Each row was made from one path, in order. Every step used is in the known rows, and no mark comes twice. Write each row's path.
(in the rows, 128 means zero)
Known rows:
pafo, kibir, tubu: [132 143 151 169 114 149 134 108 145 105  99 123 129 101 110 120 153 117
 107 136 127 123 125 121 146 114 157 163 128 141 195 125 154 137 157 142
 120 137 129 132 114 135 130 107 140 147 148 139 127  99 119 150 135 132
 120 110 124]
fipun, makin, mesi: [163 118 130 141 119 133 118  92 150 146 109 140 134 143 130 138 113 119
 121 126 145 121 116 130 145 135 151 164 135 114 162 127 154 122 128 125
 115 130 122 136 125 108  43  85 157 104 128 117 158 133 127 105 122 144
 121 127 127]
fipun, makin, tevef: [152 125 127 139 121 132 122 135 128 147 123 127 147 150 149 137 140 115
 121 125 144 111 127 137 129 122 152 145 126 109 139 125 140 125 137 122
 117 123 121 134 124 107 121  86 135 101 124 115 164 132 175 104 120 148
 130 147 132]
nodi, kibir: [113 103 120 143 132 153 148 129 111 133 113 120 123 137 132 126 120 127
 140 127 135 150 140 128 121 123 130 137 149 126 128 135 108 158 104 131
 116 127 130 117 143 151 114 109 108 122 131 137 140 119 124 118 127 127
 132 124 115]
mesi, pafo, kibir, nodi, tevef, makin: [145 157 128 153 124 157 111 112 141 112 114 124 126 110 123 102 141 118
 132 112 112 126 134 128 142 114 137 134 126 154  96 136 137 123 153 149
 115 121 139 122 142 121 144  48 132 151 128 136 129  87 116 167 154 121
 135 145 109]
tubu, kibir: [117 147 115 140 134 121 165 135  69 114 126 138 128 125 119 125 141 136
 139 136 137  86 120 104 151 120 112 175 149 160 112 141 126 147 118 101
 117 120 122 113 125 120 129 150 127 123 134 117 145 122 122 131 143 123
 124 131 139]
tevef, makin, mesi, pafo: [156 128 128 141 136 134 111  90 144 119 121 133 123 138 120 107 132 120
 123 118 134 108 125 140 149 122 142 135 125 140 131 174 131 137 106 132
 115 105 125 135 138 123  86 104 144 116 139  83 138 115 137 135 139 110
 119 139 120]
nodi, tevef, makin, logi: [138 167 147 123 119 144 107 132 131 134 100 111 158 138 124 117 138 135
 136 122 116 107 144 132 117 143 135 150 127 142 107 132 173 113 147 121
 113 155 126 121 140 100 132  94 129 139 130 102 136 110 103 149 122 129
 154 161 122]
rakat, kibir, nodi, tevef, makin, logi: [138 187 155 135 117 141 109 129 134 130 105 108 154 123 120 117 142 132
 143 119 114 103 138 136 120 140 155 173 126 135  87 129 174 113 150 130
 118 156 121 122 138 102 134  98 125 149 133 114 136 102  99 147 126 126
 153 159 120]
fipun, makin: [154 116 116 115 126 138 125 118 133 138 126 122 133 140 140 139 120 130
 120 127 149 118 126 126 138 123 134 139 115 104 144 116 133 116 121 128
 122 135 134 131 123 118 128  49 123 118 118 130 143 146  96  99 127 136
 128 129 129]
tozaku, mesi: [151 127 134 130 119 107 114 126 178 123 122 127 120 122 117 125 115 125
 130 130 117 127 136 120 121 155 144 130 127 136 137 129 124 129 110 141
 125 157 127 123 151 118 154 136 100 133 133 137 123 119 122 125 131 138
 125 134 117]
mesi, makin, logi: [148 156 147 122 130 124 114 125 133 133 121 106 163 143 118 119 132 146
 122 130 117  93 138 139 119 134 136 155 118 149 127 125 175 132 123 127
 120 144 120 123 132 110 128 156 126 117 144  97 132 118 101  54 127 146
 151 143 136]
tozaku, mesi, makin: [156 122 127 134 134 114 114 114 169 122 144 119 126 125 118 115 112 131
 125 130 113 115 133 136 131 138 136 120 116 159 145 113 141 140 103 142
 119 129 128 125 147 128 153 154 119 118 145 143 124 116 116  28 156 154
 134 134 123]
kogos, tozaku, mesi: [161 136 148 134 123 112 121 130 171 111 127 143 115 131 108 107 111 132
 100 138 128 133 130 120 122 160 140 125 124 131 137 126  94 134 106 139
 116 156 130 133 154 111 155 143 104 113 143 141 117 131 127 123 124 147
 114 172 121]
kogos, tozaku, mesi, pafo, kibir, nodi, tevef: [165 163 140 156 126 153 124 113 158  99 109 120 140 101 111  97 123 125
 116 118 114 116 138 125 135 120 145 147 147 142 112 143 112 139 170 166
 128 130 131 116 148 117 148 118 106 136 147 127 114  89 129 118 132 135
 114 133 109]
kibir, pafo: [153 133 148 124 114 139 130 124 131 211 126 123 139 127 134 130 144 108
 122 151 128 125 119 123 135 113 131 154 133 133 132 112 113 128 110 145
 134 124 136 142 134 116 124 120  64 141 146 155 139 134 117 127 126 130
 123 117 123]
tefol, kogos, tozaku, mesi, makin, fipun: [155 134 138 150  99 112 131 134 149 136 138 136 145 135 134 109 107  91
 117 131 115 130 136  67 102 138 151 107 137 141 140 124 103 144 109 140
  95 118 120 155 131 142 136 162 128 108 141 129 114 122 119  41 131 168
 135 132 149]
kogos, tozaku, mesi, makin: [163 128 136 135 135 119 116 119 165 113 145 130 120 130 110 103 111 136
 105 137 120 120 127 133 130 140 134 114 115 158 145 115 119 146 101 138
 112 129 131 130 146 122 155 157 121 103 148 143 118 127 120  29 153 161
 126 161 123]
mesi, pafo, kibir: [168 127 133 172 140 134 122  97 137 102 111 122 129 169 110  95 141 131
 102 117 117 108 140 134 157 115 146 143 119 147 143 166 129 136 123 143
 137 126 131 119 130 150 136 111 130 125 138 101 113  97 129 121 135 119
 120 105 126]
mesi, tozaku: [137 121 124 125 145 129 132 105 137 126 156 122 127 133 123 118 129 114
 110 131 140 118 128 145 136 118 124 112 128 137 131 131  43 138 112 124
 121 111 122 124 130 135 138 132 144 114 139 124 121 132 132 118 125 151
 124 151 128]
makin, logi: [139 159 152 119 122 125 116 133 128 133 109 111 160 142 119 127 137 139
 124 130 123  99 140 132 114 139 138 163 127 129 119 135 164 122 132 123
 124 157 120 125 132 106 122 141 118 124 136  90 135 120 106 122 108 131
 144 141 133]
kogos, tozaku: [142 138 146 131 132 138 139 132 122 109 133 149 116 139 113 102 125 137
  90 137 145 136 119 125 126 134 126 121 126 124 130 127  85 135 124 128
 115 129 134 139 133 119 132 136 133 101 141 134 119 147 137 125 123 141
 113 186 132]
fipun, makin, mesi, pafo: [171 117 125 133 134 131 117  89 144 122 123 127 132 143 123 118 122 127
 116 121 150  97 123 138 150 121 144 146 124 120 147 171 126 138 107 134
 118 107 121 136 135 118  80  97 135 101 140  76 141 127 128  98 128 116
 112 124 124]
fipun, makin, tevef, nodi, kibir: [126  78 113 157 132 157 136 133 120 142 106 118 129 147 142 124 135 122
 154 125 134 154 119 128 128 117 144 141 143 120 121 136 123 146 114 134
 108 111 135 119 146 129 116  84 118 102 145 139 147  96 143 113 130 136
 138 164 110]
kogos, tefol: [153 126 142 133 131 135 130 125 122 103 127 121 136 144 116 106 125 130
  92 137 150 137 107 115 123 100 131 122 129 125 128 132 128 134 122 119
 133 121 135 133 130 120 131 137 134 130 137 142 120 132 130 129 129 140
 123 126 122]
rakat, kibir: [130 148 139 159 136 123 126 128 122 132 131 125 113 134 128 123 129 118
 155 126 136 117 121 146 142 136 172 152 123 110 106 134 132 124 123 115
 140 134 118 124 128 148 134 147 132 148 125 153 116 139 130 114 136 116
 133 123 123]
tubu, kibir, nodi, tevef, makin: [124 164 121 144 121 154 125 128 117 117 116 131 126  96 123 114 141 118
 142 116 115 122 126 120 139 118 125 144 141 159  87 122 140 123 153 134
 109 121 137 122 139 112 141  63 135 151 124 145 141  96 115 173 157 123
 138 156 113]
pafo, kibir, nodi: [152 169 142 168 116 135 130 108 147 109 120 128 132 104 109 113 147 121
 110 125 100 125 126 125 142 102 155 181 131 141  94 119 134 130 156 170
 137 136 124 129 120 125 133 108 125 148 135 136 128  84 116 139 135 132
 120 107 124]
kibir, nodi, tevef, makin: [130 156 126 140 118 155 115 126 138 121 119 126 128  97 128 116 136 116
 139 114 113 135 130 127 133 120 130 128 131 148  93 120 138 116 156 140
 111 127 138 128 139 115 141  56 136 152 123 149 133  97 118 171 152 126
 140 155 109]
tubu, kibir, pafo: [146 145 139 134 118 136 155 130  89 205 123 130 138 126 127 127 153 112
 131 156 133  97 113 104 153 108 120 186 148 155 124 123 110 143 103 128
 127 117 132 131 130 111 127 138  63 139 148 148 150 128 112 130 134 126
 118 120 129]
tozaku, mesi, makin, tevef: [154 127 135 154 126 116 114 137 154 138 134 122 144 138 134 119 135 114
 125 127 115 111 130 144 127 130 153 130 126 149 139 126 146 141 124 131
 115 120 117 127 140 113 138 159 131 102 141 123 149 110 188  56 139 161
 133 150 126]
tefol, kogos: [123 125 122 102  66 114 118 134 124 144 169 140 140 111 127 119 120 118
 146 119 123 155 134 138 108 136 118 127 128 101 130 125 124 137 120 140
 118 118 134 163 137 148 139 129  98 127 131 120 109 131 124  55 113 151
 126 131 107]
tevef, makin, mesi, pafo, kibir: [174 130 138 186 136 136 112  81 147 108 102 131 126 171 107  91 142 123
 104 112 114 111 134 136 163 119 152 155 120 155 145 168 143 132 124 141
 127 126 128 122 132 140  98  93 150 124 139 101 127  92 134 134 141 123
 119 115 124]

Which path is each row?
[133 143 130 157 115 143 131 140 128 138 103 128 144 136 147 123 128  83
 136 119 118 133 137  59 110 129 144 103 146 143 119 134 116 121 146 125
 100 123 125 136 124 134 123  92 150 139 117 133 130 108 123 163 135 136
 146 129 150]
nodi, tevef, makin, fipun
[161 115 125 134 139 129 125  83 155 140 142 131 132 145 123 125 120 109
 109 129 152 111 120 145 149 122 138 136 130 128 154 128  59 135 113 121
 110 112 117 131 127 120  78 100 164 102 138 115 142 136 132 101 117 161
 120 150 127]
fipun, makin, mesi, tozaku
[169 129 136 115 116 115 115 116 158 102 148 133 119 129 109  94 116 133
 110 127 135 117 133 134 126 139 138 118 120 124 131 171  82 149  90 150
 116 120 131 145 158 131 163 140  87 107 151  90 105 127 126  86 124 127
 106 156 113]
tefol, kogos, tozaku, mesi, pafo
[143 158 136 178 110 144 132 131 137 130  99 129 145 132 141 117 133  78
 127 117 104 130 137  58 117 118 155 124 147 146 107 131 123 121 155 142
 104 125 124 137 120 134 122  84 149 145 121 136 126  91 116 166 139 138
 145 119 145]
pafo, kibir, nodi, tevef, makin, fipun
[103 109 140 152 117 165 142 124 133 117 101 117 120  81 124 129 147 116
 139 140 137 148 113 118 129 110 148 153 144 128 172 127 138 150 136 141
  98 119 133 131 132 131 125 104 123 137 159 149 134  93 114 144 136 128
 126 140 111]
tevef, nodi, kibir, tubu
[163 127 134 129 113 113 116 118 163 118 159 133 123 122 109  99 106 133
 113 135 118 129 132 137 124 142 132 115 116 150 146 112 117 146  98 145
 110 125 134 141 150 133 160 159 112 104 152 142 114 127 121   4 147 169
 126 162 117]
tefol, kogos, tozaku, mesi, makin
[138 158 129 153 118 158 112 118 140 119 110 127 128 109 123 107 141 117
 133 116 109 135 131 127 140 120 137 134 129 153  97 122 143 116 160 145
 113 132 140 124 136 120 140  49 138 154 124 153 132  89 117 171 154 130
 140 147 110]
pafo, kibir, nodi, tevef, makin
[175 131 135 184 134 145 113  83 149 107  97 126 130 167 112  90 138 123
 108 111 117 112 138 136 162 121 152 149 127 153 148 170 145 133 139 142
 126 128 131 118 135 139  99  94 147 126 137 103 124  87 140 131 141 123
 122 116 116]
nodi, tevef, makin, mesi, pafo, kibir
[157 160 135 165 127 155 126 102 148 111 106 122 150 100 115 110 127 119
 128 114 114 115 133 129 142 110 144 159 153 144 116 147 135 136 181 162
 130 121 126 116 141 119 109 115 124 137 141 118 125  82 136 120 134 129
 122 112 111]
makin, mesi, pafo, kibir, nodi, tevef
[183 128 142 167 117 121 114  99 158 100 125 133 126 162 100  79 131 130
  97 119 116 120 145 133 145 132 148 141 118 140 146 167 110 142 112 154
 129 135 136 133 145 148 156 118 105 117 146 105 101 102 129  92 130 135
 113 128 116]
tefol, kogos, tozaku, mesi, pafo, kibir
[145 161 135 159 123 156 130 117 143 115 107 118 148  96 119 116 128 123
 129 117 109 124 136 126 133 111 138 151 149 140 111 129 133 131 186 160
 131 129 130 117 136 121 132 111 118 146 135 137 122  87 130 125 133 136
 129 115 113]
pafo, kibir, nodi, tevef
[132  99 127 151 129 132 110 142 140 135 121 129 132 138 136 121 151 114
 146 129 113 138 103 132 134 117 139 128 125 129 112 133 146 117 142 133
 119 104 136 129 132 102 132 131 144 107 155 131 132  88 170 135 134 138
 138 187 122]
makin, tevef, nodi
[131 141 134 158 111 131 131 137 128 140 109 133 136 144 144 123 132  83
 128 122 117 133 132  60 112 128 149 111 135 140 116 130 118 120 126 127
  98 122 123 144 116 137 119  94 154 138 117 131 133 115 117 166 134 135
 143 130 154]
tevef, makin, fipun
[112 107 138 157 115 167 139 125 133 125  97 116 126  89 132 134 150 111
 136 138 144 139 112 121 134 111 158 161 143 118 180 125 140 147 135 137
  95 119 130 134 133 122 122  83 124 126 156 143 150  93 125 135 135 135
 125 148 114]
fipun, makin, tevef, nodi, kibir, tubu
[165 153 132 158 125 159 124  96 150 116 103 118 150 103 121 110 124 120
 125 114 121 110 133 129 143 111 146 161 148 133 122 142 136 132 178 160
 127 126 131 118 137 114 108  87 123 132 138 119 129  89 126 109 132 133
 122 113 111]
fipun, makin, mesi, pafo, kibir, nodi, tevef
[131 164 129 148 121 155 114 124 137 127 119 127 119  98 126 114 135 112
 150 112 117 133 127 131 137 124 147 136 130 141  84 119 141 115 153 140
 116 128 135 125 138 122 142  62 137 159 123 158 130 103 119 167 153 122
 141 153 110]
rakat, kibir, nodi, tevef, makin
[159 140 131 162 134 140 121  77 161 127 132 133 129 131 113 106 132 100
 111 121 126 121 126 144 153 115 145 143 137 154 131 131  67 134 137 136
 110 114 119 125 134 123  85  96 172 120 141 130 136  99 138 137 135 158
 122 155 116]
pafo, kibir, nodi, tevef, makin, mesi, tozaku
[124 181 129 142 117 127 158 130 101 109 133 133 133  75 112 125 147 126
 133 134 120  96 114 109 144 102 134 201 147 148  74 123 120 144 140 143
 120 121 117 124 120 106 133 135 116 142 137 127 143  97 112 143 142 123
 116 123 133]
tubu, kibir, nodi
[146 124 125 144 138 137 120  85 155 132 136 134 127 136 121 116 124 103
 116 123 139 121 124 146 148 125 133 123 135 147 142 133  66 132 126 120
 103 110 123 127 135 120  82 105 172 115 140 125 137 121 144 135 130 156
 126 164 118]
nodi, tevef, makin, mesi, tozaku
[158 128 126 141 134 142 111  92 145 118 119 130 127 133 121 106 128 121
 128 114 135 106 125 139 146 124 141 131 131 143 134 176 132 137 119 132
 112 103 124 130 145 120  85 103 144 115 141  85 136 111 141 130 140 111
 119 138 118]
nodi, tevef, makin, mesi, pafo
[132 160 130 132 121 152 129 127 138 119 118 117 145  77 127 124 123 122
 141 119 117 126 131 125 123 116 132 141 151 131 105 125 125 129 182 153
 127 123 129 119 138 113 132 118 115 141 134 135 123  98 127 126 131 130
 128 123 113]
kibir, nodi, tevef
[144 130 129 152 129 125 122 135 132 139 136 124 145 140 137 122 142 116
 124 127 123 113 129 150 130 117 148 129 128 146 136 126 149 142 133 124
 116 107 118 129 128 119 122 156 144 100 138 119 151 117 191  57 141 157
 134 148 134]
mesi, makin, tevef
[102 125 142 149 116 162 152 125 129 117 101 119 123  81 127 135 141 116
 130 138 143 140 127 120 127 116 150 159 148 126 184 126 131 158 132 139
 101 126 127 130 129 139 121 108 119 141 149 144 141 109 114 142 133 127
 119 118 115]
nodi, kibir, tubu
[109 108 140 163 117 164 140 127 134 120 104 117 126  85 126 126 150 114
 139 139 134 140 114 124 130 106 155 154 144 135 179 124 145 155 136 141
  93 109 129 129 134 127 125 116 128 126 167 148 140  89 133 112 142 138
 130 147 112]
mesi, makin, tevef, nodi, kibir, tubu
[146 144 125 149 135 137 133  88 138 127 140 137 129 117 114 113 130 104
 120 127 136 106 118 138 154 117 135 153 147 160 119 132  63 140 129 123
 103 105 117 123 131 113  85 108 168 118 142 124 144 109 139 140 136 154
 123 161 120]
tubu, kibir, nodi, tevef, makin, mesi, tozaku
[127 136 123 135 125 155 113 125 131 128 115 128 125 120 131 116 128 120
 142 113 121 137 132 127 131 133 121 110 127 146 112 125 141 115 146 126
 113 126 140 124 142 123 141  58 141 146 121 148 135 112 122 166 148 125
 143 157 112]
nodi, tevef, makin
[152 147 137 173 113 146 109  90 157 133  94 142 131 126 117 114 130 108
 129 114 116 131 124 132 148 133 152 164 143 150 132 130 167 122 157 140
 111 131 125 128 134 111  52  82 168 133 129 135 149  89 143 157 142 140
 128 138 114]
pafo, kibir, nodi, tevef, makin, mesi
[149 140 128 145 133 139 121  86 157 128 140 134 130 117 117 114 127 101
 120 122 132 123 123 145 146 118 139 135 138 148 126 128  63 135 134 133
 105 110 119 129 137 116  84 101 168 120 140 127 139 110 139 137 133 156
 124 163 117]
kibir, nodi, tevef, makin, mesi, tozaku
[144 134 131 155 117 145 109  99 149 141 101 143 129 131 125 120 122 112
 139 117 125 133 123 132 140 140 139 142 141 145 142 133 163 122 144 121
 106 127 126 131 139 111  51  91 167 126 128 130 148 109 147 153 140 138
 132 148 113]
nodi, tevef, makin, mesi
[126  81 120 164 132 147 131 133 138 136 111 118 124 141 134 117 132 123
 155 131 118 152 123 130 125 124 146 136 144 140 121 138 125 155 105 140
 105 113 132 115 155 130 130 121 113 103 156 144 139  86 151  89 138 142
 140 166 107]
tozaku, mesi, makin, tevef, nodi, kibir
[121  82 116 161 135 154 136 134 120 138 113 119 126 144 135 116 136 121
 153 128 121 152 121 134 127 113 141 133 143 137 118 136 126 152 111 137
 107 105 133 114 149 135 120 118 122 103 154 142 142  90 153  90 139 142
 141 163 111]
mesi, makin, tevef, nodi, kibir
[153 155 128 153 122 151 107 111 159 113 110 124 125 110 117 100 135 116
 133 112 108 124 136 126 140 124 142 134 126 156  98 137 135 121 148 153
 115 134 139 122 149 120 154  53 122 153 131 137 127  84 115 165 154 123
 136 150 103]
tozaku, mesi, pafo, kibir, nodi, tevef, makin
[158 125 129 137 135 129 120  93 142 118 123 128 129 136 119 113 128 124
 120 121 139 104 126 138 146 123 144 139 131 133 139 179 124 143 111 134
 120 107 120 135 138 124  82 136 137 108 142  76 133 119 145 111 129 112
 112 122 123]
makin, mesi, pafo
